Each row was made from one small tree. The marks that hang from a mark follow it in brackets, in alphabetical order. Every link used is in the known rows. Write each row's tree.
Known rows
siveb{mezes}: [-1.94  1.11  1.00 -1.36  0.24  0.36  0.49  0.07  0.24 -0.17 -0.95 -2.18
  0.62 -1.14 -0.53  2.86 -0.57  0.48  3.84  0.45 -1.15 -1.02 -1.63 -1.58
  0.36]
tased{ketin nezi{tipu} tatez{siveb}}: [ 1.12  1.35  5.69  0.14  0.30 -1.24 -5.76 -0.03  1.29 -0.71  1.55 -0.54
  2.80 -0.45  0.24  3.02 -0.96  1.81  3.24  1.07  1.88 -1.15 -1.90 -2.48
 -1.10]
nezi{tased tipu}: [-0.22  0.67  3.37 -0.28  0.68 -3.19 -1.89  0.45  0.51  0.54 -0.47 -1.28
  0.56 -1.49  0.55  2.94 -1.41 -0.08  3.03  0.43 -0.82  0.32 -2.51 -2.58
 -0.98]
nezi{tased{ketin{siveb{mezes{vamak}}} tatez}}: [-1.59  2.20  3.61 -1.31  0.31 -4.66 -2.27 -1.65  0.73  2.12  0.73 -0.87
  1.36 -3.26  2.64  4.12 -0.89  0.40  4.24  0.59 -0.44 -1.10 -0.70 -3.90
  0.60]
tased{ketin{siveb} nezi}: [ 0.63  2.11  5.11  0.11 -0.36 -1.75 -1.12  0.60  0.68  0.46  0.37 -1.58
  0.84 -2.20 -0.09  2.95  0.26  1.24  3.46  3.23  1.04 -1.42 -1.21 -3.30
 -0.47]
tatez{siveb}: [-0.26  1.17  3.55 -1.67  0.28  2.99  0.26  0.64  0.60 -1.52  2.06 -2.19
  1.88 -0.76  0.91  0.43 -0.81  1.20  2.43 -0.85 -1.59 -0.51 -1.73 -2.47
  0.42]
baririv{tatez{siveb{ketin} tased{nezi}}}: [ 2.23  0.86  4.02  0.12 -0.45 -1.71 -5.45  2.22  1.12  1.29  0.50 -1.92
  0.77 -0.70  0.49  0.85 -1.86  1.34  3.27  0.99 -1.98  0.63 -1.44 -2.24
 -1.29]
rezopi{tased}: [ 0.30  1.50  3.03 -1.61 -0.08 -1.16  2.26 -0.20  0.50  1.62 -0.67 -2.48
  0.66 -1.65 -0.07  1.08  0.12  0.64  1.61 -0.19 -1.08  1.38 -1.19 -2.44
  0.57]
siveb{ketin mezes}: [-0.38  1.10  0.72 -0.86  0.27 -2.62 -1.59 -0.25  0.19  0.09 -1.55 -1.95
  0.90 -1.04 -0.95  3.42 -0.98  0.50  3.40  0.46 -1.35 -2.03 -1.96 -1.93
  0.55]
baririv{tatez{siveb{ketin} tased}}: [ 1.71  0.68  3.76 -0.30  0.06 -1.80 -4.25  2.20  0.80  0.73  0.89 -1.62
  1.26 -0.57  1.91  0.17 -2.23  1.30  3.31 -0.49 -2.58  0.81 -2.00 -1.64
 -0.03]
ketin{tased}: [-0.58  1.08  2.06 -1.51 -0.18 -1.48  1.72  1.01  0.53  0.19  0.18 -1.71
  0.82 -2.56  0.87  1.14 -2.38  0.73  2.10 -0.13 -1.60  1.12 -1.49 -2.59
 -0.08]
baririv{tatez{siveb{mezes{vamak}} tased}}: [-1.60  0.40  1.85 -1.45  0.54  1.19 -1.88  0.93  0.33  1.90  1.10 -2.70
  1.14 -1.05  0.94  0.76 -1.78  0.35  5.11 -0.42 -3.27  0.07 -0.70 -1.30
 -0.39]
tatez{siveb tased{ketin}}: [ 1.02  1.21  5.11 -0.14 -0.22 -0.51 -3.21  1.33  0.64 -0.21  1.79 -2.20
  1.27 -0.47  1.69 -0.63 -1.14  1.81  3.56 -0.83 -0.26  1.14 -1.55 -2.03
 -0.08]
vamak{mezes}: [-1.69  0.98  1.90 -1.51 -0.01  0.47 -0.10 -0.90  0.70  0.66 -0.11 -2.33
  0.86 -1.88  0.50  1.89 -0.54  1.22  3.10  1.23 -1.65 -1.00 -1.79 -1.88
  0.19]
siveb{ketin mezes{vamak}}: [-0.89  0.70 -0.21 -1.29  0.71 -2.49 -0.59 -1.27 -0.24  1.40 -0.90 -2.55
  1.42 -1.95 -1.72  3.36 -0.91 -0.33  3.46  0.27 -1.54 -2.78 -0.99 -2.28
  0.43]
rezopi{tased{tatez}}: [ 0.27  2.10  3.78 -1.59 -0.14 -1.88  1.40 -0.70  1.13  1.40 -0.32 -1.50
  1.52 -2.00  1.24  1.24 -0.48  0.92  1.59 -0.56 -0.60  1.68 -1.17 -2.39
  1.24]
tipu{nezi{tased{tatez}}}: [-0.31  1.36  3.84 -0.40 -0.33 -1.91 -1.35 -0.56  1.15 -0.11  0.01 -0.87
  0.46 -2.64  2.10  2.50 -1.09 -0.48  2.79 -0.88 -1.99  0.37 -1.15 -3.84
  0.37]
tatez{tased{ketin{siveb} nezi{tipu}}}: [ 1.27  1.57  5.66  2.07  0.27 -3.78 -4.03  1.26  0.51  2.10 -0.08 -1.85
  1.04 -1.33  0.15  2.52 -0.24  1.01  4.27  4.03  1.25 -0.54 -1.82 -2.57
 -1.86]
nezi{tased{ketin tatez} tipu}: [ 0.47  1.23  4.92  0.16  0.38 -6.26 -4.90 -0.07  1.10  0.67 -0.36  0.30
  1.38 -1.70  2.06  3.91 -1.91  0.97  3.61 -0.14  1.70  0.59 -2.51 -2.42
 -0.45]
tatez{tased{ketin{siveb{mezes}}}}: [-0.71  1.90  3.76  0.38  0.11 -2.48 -2.27  0.71  0.23  1.29 -0.37 -2.24
  0.53 -1.37  1.64  2.13 -0.31  1.30  4.89  1.85 -0.54 -0.37 -1.51 -2.02
  0.25]
nezi{tased{ketin{siveb{mezes}} tatez} tipu}: [-0.90  1.88  4.75  0.04  0.79 -6.03 -5.02 -0.68  0.90  0.70 -0.29 -0.13
  1.52 -1.65  2.72  5.33 -1.06  0.86  4.71  1.56  0.67 -1.11 -2.40 -3.08
 -0.11]
baririv{tatez{siveb{ketin} tased{nezi{tipu}}}}: [ 2.35  0.32  4.21  1.13  0.38 -3.06 -7.20  2.01  0.90  1.47  0.17 -1.53
  1.39  0.00 -0.15  1.76 -1.98  0.94  3.82  1.93 -1.35 -0.05 -2.15 -1.87
 -2.13]
tipu{nezi{tased}}: [-0.19  0.78  3.14 -0.30 -0.36 -1.43 -0.62 -0.09  0.57 -0.26 -0.37 -1.82
 -0.26 -2.37  0.76  2.21 -0.46 -0.81  3.01 -0.45 -2.39  0.06 -1.23 -3.77
 -0.18]
siveb{ketin{tased{tatez}} mezes}: [-0.59  1.54  0.83 -1.21 -0.15 -4.85 -2.06 -0.53  0.79  0.43 -0.91 -1.03
  1.58 -2.25  1.16  3.21 -2.99  1.01  2.57 -0.35 -1.52 -0.19 -1.56 -2.66
  0.67]
tatez{siveb tased}: [ 0.23  1.24  4.09 -0.69 -0.01  2.18 -1.00  1.57  0.57 -0.08  1.87 -2.80
  1.51 -0.64  1.73 -1.10 -1.26  1.16  3.03 -0.71 -1.86  1.03 -1.47 -2.12
 -0.04]
tased{nezi tatez}: [-0.06  1.95  3.27 -0.65 -0.45  0.34 -0.31  0.15  1.28  0.39  0.00 -1.20
  1.36 -2.18  0.05  2.71 -1.09  0.86  2.58  1.23  0.33 -0.05 -1.25 -2.59
 -0.20]
siveb{ketin{tased{nezi tatez}} mezes{vamak}}: [-0.54  1.48  0.32 -1.19 -0.29 -4.89 -2.24 -1.42  0.68  2.54 -0.59 -1.69
  1.60 -3.28 -0.71  3.77 -2.59  0.15  2.61  0.80 -1.08 -1.08 -0.04 -3.61
 -0.84]

Write each row's tree
[ 0.99  2.78  6.06 -0.94 -0.11 -4.23  0.15 -0.87  1.08  1.46  0.43 -0.92
  1.87 -2.41  2.49  1.92  0.38  1.66  2.29  0.71  0.47  0.76 -1.14 -3.19
  1.55] : rezopi{tased{ketin{siveb} tatez}}
[ 2.68  1.65  5.06 -0.36  0.30 -3.76 -4.98 -1.03  1.25  1.38  0.56 -1.58
  2.81 -0.48 -0.43  2.47 -0.45  1.33  1.07  0.80  0.00 -0.41 -1.28 -3.50
 -0.86] : rezopi{tased{nezi{tipu} tatez{siveb{ketin}}}}
[-0.90  1.55  3.10 -1.37 -0.07  0.09 -3.93 -1.53  0.93  0.58  1.68 -1.73
  2.34 -1.51 -0.46  2.96 -0.53  1.08  4.20  0.14  0.69 -1.90 -0.06 -3.04
 -0.55] : tased{ketin nezi tatez{siveb{mezes{vamak}}}}
[ 1.65  1.19  3.61 -0.19  0.02 -0.87 -3.24  0.94  0.41  0.15  1.33 -2.61
  1.76 -0.54  1.32 -0.68 -1.44  1.21  2.50 -0.88 -2.17  0.21 -1.65 -2.40
  0.04] : tatez{siveb{ketin} tased}
[ 0.81  2.29  4.05 -1.12 -0.73 -1.72  0.14 -0.57  1.36  2.31 -0.81 -1.78
  1.09 -2.16 -0.15  2.06 -0.07  0.95  1.59  0.76  0.08  1.59 -0.64 -3.14
 -0.15] : rezopi{tased{nezi tatez}}
[-2.43  1.51  1.42 -1.59  0.97  0.93  2.42 -1.16 -0.21  1.20  0.59 -2.74
  1.63 -2.52  0.02  2.83  0.03 -0.28  4.02  1.82 -2.27 -2.74 -0.75 -2.86
  0.64] : ketin{siveb{mezes{vamak}}}
[ 0.53  1.35  2.77 -0.08  0.66 -1.73 -6.65 -1.00  0.97 -0.45  0.11 -1.30
  2.94  0.10 -0.75  4.33 -1.09  1.11  3.21  1.32 -0.19 -2.77 -1.79 -2.62
 -0.95] : tased{nezi{tipu} tatez{siveb{ketin mezes}}}
[ 1.80  2.30  6.16 -1.15 -0.83 -2.23 -3.38 -0.68  1.59  0.89  1.27 -1.46
  1.76 -1.16  0.65  1.47  0.32  2.23  1.93 -0.19  1.35  1.23 -0.41 -3.53
 -0.18] : rezopi{tased{ketin nezi tatez{siveb}}}
[-0.08  1.35  4.90 -1.06 -0.24  0.47 -2.71 -0.55  1.29 -1.39  2.07 -1.20
  1.37 -1.80  2.87  1.50 -0.89  0.07  2.51 -1.90 -2.69  0.18 -1.01 -4.36
  0.43] : tipu{nezi{tased{tatez{siveb}}}}
[-1.24  2.52  4.56 -0.94 -0.09 -4.65 -3.28 -0.47  1.09  0.69  0.04 -0.42
  0.93 -2.34  3.39  4.44 -0.95  1.20  4.29  0.79  0.09 -0.38 -1.65 -3.48
  0.70] : nezi{tased{ketin{siveb{mezes}} tatez}}
[ 2.36  0.83  4.07  1.26  0.37 -2.11 -6.22  1.27  0.56  0.85  0.62 -2.54
  1.83 -0.03 -0.78  1.12 -1.29  0.99  2.82  1.48 -0.66 -0.70 -1.84 -2.62
 -2.08] : tatez{siveb{ketin} tased{nezi{tipu}}}
[ 1.67  1.86  5.88  0.49  0.23 -4.89 -2.17 -0.30  0.66  2.53 -0.49 -1.75
  1.18 -1.53 -0.97  3.50  1.29  1.00  2.75  3.64  1.48 -0.59 -1.46 -3.43
 -1.28] : rezopi{tased{ketin{siveb} nezi{tipu}}}
[-0.17  2.00  3.58 -0.94 -0.41 -0.69  1.52  1.08  0.73  0.88  0.78 -2.03
  0.79 -3.14  0.74  2.21 -1.42  0.73  2.12  2.76 -1.50  0.15 -0.85 -4.30
 -0.90] : ketin{siveb tased{nezi}}
[-1.51  1.80  3.42 -2.21 -0.04  0.01 -3.34 -0.18  1.18 -0.82  1.31 -1.19
  1.42 -1.14  2.91  2.39 -1.77  1.05  3.42 -1.69 -2.00  0.37 -1.46 -3.35
  0.31] : nezi{tased{tatez{siveb{mezes}}}}
[-0.59  1.96  4.19  0.66  0.57 -3.44 -4.78 -0.62  0.94  0.71 -0.60 -0.62
  1.99 -1.33  0.12  5.70 -0.05  1.22  4.70  3.83  1.59 -2.52 -1.79 -2.60
 -0.78] : tased{ketin{siveb{mezes}} nezi{tipu} tatez}
[ 1.74  1.16  4.64  0.44 -0.06 -5.31 -2.77 -0.27  0.76  2.43 -1.47 -1.76
  0.61 -1.11 -2.19  3.27  0.63  0.97  2.57  2.24  2.25  0.43 -1.39 -2.46
 -1.68] : rezopi{tased{ketin nezi{tipu}}}
[-0.50  0.91  0.25 -1.23 -0.08 -4.59 -1.17  0.18  0.22  0.44 -1.29 -1.89
  0.82 -1.92 -0.22  2.88 -2.43  0.79  2.62  0.11 -1.91 -0.46 -1.56 -2.59
 -0.03] : siveb{ketin{tased} mezes}
[-0.48  1.89  3.98 -0.96 -0.52 -0.11 -5.23 -0.23  1.30 -0.87  0.96 -1.28
  1.85 -0.72  0.26  3.33 -0.48  2.06  4.06  0.41  1.01 -1.10 -0.95 -2.73
 -0.33] : tased{ketin nezi tatez{siveb{mezes}}}
[-1.74  2.10  3.04 -1.13  0.63 -2.39 -0.46 -1.71  0.43  1.25  0.74 -1.21
  2.46 -2.75  1.41  3.88 -0.46  0.56  4.61  1.18 -0.06 -2.37 -0.74 -2.67
  1.23] : tased{ketin{siveb{mezes{vamak}}} tatez}
[-0.56  1.39  4.51 -0.72 -0.37 -2.07 -5.88 -1.01  1.19 -1.37  0.97 -0.90
  0.99 -1.18  2.27  3.27 -0.44  0.68  4.22 -1.70 -1.22 -0.70 -0.87 -3.98
  0.22] : tipu{nezi{tased{ketin tatez{siveb{mezes}}}}}
[-1.61  1.92  2.07 -1.17 -0.36 -1.00  0.32  0.70  0.52  0.91 -0.22 -2.42
  0.51 -2.73  0.20  3.46 -1.10  0.63  3.00  3.20 -1.92 -0.77 -0.81 -4.04
 -1.08] : ketin{siveb{mezes} tased{nezi}}
[ 1.63  0.63  2.17  0.47  0.16 -5.81 -3.17  0.53  0.48  1.38 -0.91 -1.43
  1.22 -1.85 -1.49  3.42 -2.52  0.52  1.97  2.37 -0.15 -0.56 -1.83 -3.12
 -2.10] : siveb{ketin{tased{nezi{tipu}}}}
[ 1.20  0.99  2.93 -1.60 -0.09 -2.07 -1.65  0.76  0.48 -0.87  1.80 -1.82
  2.01 -1.49  1.16  0.52 -2.57  1.31  1.27 -1.08 -2.42 -0.03 -1.54 -3.42
  0.08] : tatez{siveb{ketin{tased}}}
[-2.01  1.76  1.89 -1.61  0.20 -0.72  1.65  0.37  0.21  0.28  0.22 -2.11
  1.02 -2.55  1.62  2.67 -1.46  0.67  3.19  1.75 -2.57 -0.56 -1.30 -3.35
  0.22] : ketin{siveb{mezes} tased}
[ 0.39  1.37  4.78  0.18 -0.56 -4.49 -3.57 -0.63  1.24 -0.19 -0.12 -0.26
  0.38 -2.60  2.06  3.10 -0.88  0.18  3.35 -0.94  0.01  0.37 -1.22 -3.67
  0.40] : tipu{nezi{tased{ketin tatez}}}
[ 0.64  0.87  3.36  1.38  0.24 -1.39 -2.75  1.54  0.50  1.99 -0.92 -2.41
  0.57 -0.98 -1.24  1.76 -1.07  0.30  3.66  2.49  0.05  0.42 -1.82 -1.75
 -2.20] : tatez{tased{nezi{tipu}}}
[-1.24  2.24  3.17 -0.64  0.08 -2.25 -1.73 -1.53  0.73  1.78  0.44 -1.44
  1.76 -2.87 -0.01  4.48  0.03  0.64  4.48  2.64  0.81 -2.55 -0.19 -3.41
 -0.09] : tased{ketin{siveb{mezes{vamak}}} nezi tatez}
[ 0.13  1.74  2.13 -2.40  0.48 -2.41 -1.84 -2.71  0.53  1.99  0.97 -2.46
  2.93 -1.45  0.21  1.74 -0.36  0.57  1.85 -1.63 -2.22 -1.04 -0.16 -3.23
  1.07] : rezopi{tased{tatez{siveb{ketin mezes{vamak}}}}}
[ 0.86  1.37  4.48  0.85  0.12 -3.79 -4.58 -0.04  1.16  0.62 -0.47 -0.26
  1.83 -1.26 -0.61  4.21 -1.03  1.27  3.49  2.06  2.72 -0.78 -2.05 -1.94
 -1.10] : tased{ketin nezi{tipu} tatez}
[ 1.19  1.79  4.48 -1.48 -0.12 -2.92 -4.47 -0.16  1.33 -0.65  1.88 -0.75
  2.08 -1.52  3.06  1.57 -2.16  1.10  1.69 -1.98 -1.67  0.29 -1.78 -3.87
  0.56] : nezi{tased{tatez{siveb{ketin}}}}
[ 0.79  1.60  2.29 -1.01 -0.20 -5.02 -1.04 -0.11  0.94  0.46 -0.03 -0.59
  1.96 -2.80  1.94  1.94 -3.32  1.06  1.58 -0.62 -1.27  0.61 -1.59 -2.91
  0.74] : siveb{ketin{tased{tatez}}}
[ 1.58  1.73  4.28 -0.44 -0.91 -4.08 -1.22 -0.18  0.87  2.25 -1.05 -2.05
 -0.01 -1.75 -1.64  2.30  0.81  1.30  2.34  1.24  1.56  1.22 -0.63 -2.97
 -0.76] : rezopi{tased{ketin nezi}}
[-0.12  1.66  2.37 -1.56  0.36 -0.54 -3.76 -1.02  0.85 -1.35  0.97 -1.43
  2.69 -0.45  1.30  2.55 -1.55  1.36  2.95 -0.98 -1.64 -1.97 -1.62 -2.43
  1.12] : tased{tatez{siveb{ketin mezes}}}
[ 0.98  0.73  5.23 -0.26 -0.18 -1.55 -4.36  2.41  1.00  0.20  1.26 -1.24
  0.77 -0.51  2.34  0.23 -1.75  1.95  4.50 -0.60 -0.69  1.75 -1.85 -1.24
 -0.22] : baririv{tatez{siveb tased{ketin}}}
[ 1.55  0.94  5.46  0.29 -0.71 -1.45 -5.40  2.58  1.28  1.04  0.89 -1.60
  0.31 -0.69  0.84  0.78 -1.33  1.93  4.48  0.92 -0.03  1.52 -1.25 -1.91
 -1.45] : baririv{tatez{siveb tased{ketin nezi}}}
[-0.10  1.81  2.92 -0.99 -0.78 -1.78 -0.18  0.58  1.31  0.87  0.14 -1.06
  1.17 -2.99  0.96  2.09 -2.57  1.01  1.96  0.88 -0.37  1.37 -0.91 -3.29
 -0.77] : ketin{tased{nezi tatez}}
[-1.33  1.95  3.00 -0.20  0.46 -2.47 -2.11 -0.21  0.88  1.25 -0.23 -1.11
  1.93 -2.29  0.98  4.72 -1.75  0.76  3.39  3.62 -0.77 -1.17 -1.42 -3.50
 -1.27] : ketin{siveb{mezes} tased{nezi{tipu} tatez}}
[-0.87  2.12  3.34 -2.56  0.04  0.64 -0.87 -1.18  0.99  0.41  0.77 -2.16
  2.15 -0.56  1.36  1.47  0.01  1.40  2.20 -1.51 -1.81  0.68 -0.86 -2.67
  0.98] : rezopi{tased{tatez{siveb{mezes}}}}
[-0.46  0.88 -0.40 -1.14 -0.14 -4.36 -1.46 -0.78  0.11  2.48 -0.92 -2.60
  0.79 -3.03 -2.30  3.43 -2.04 -0.21  2.67  1.47 -1.40 -1.47 -0.07 -3.66
 -1.50] : siveb{ketin{tased{nezi}} mezes{vamak}}
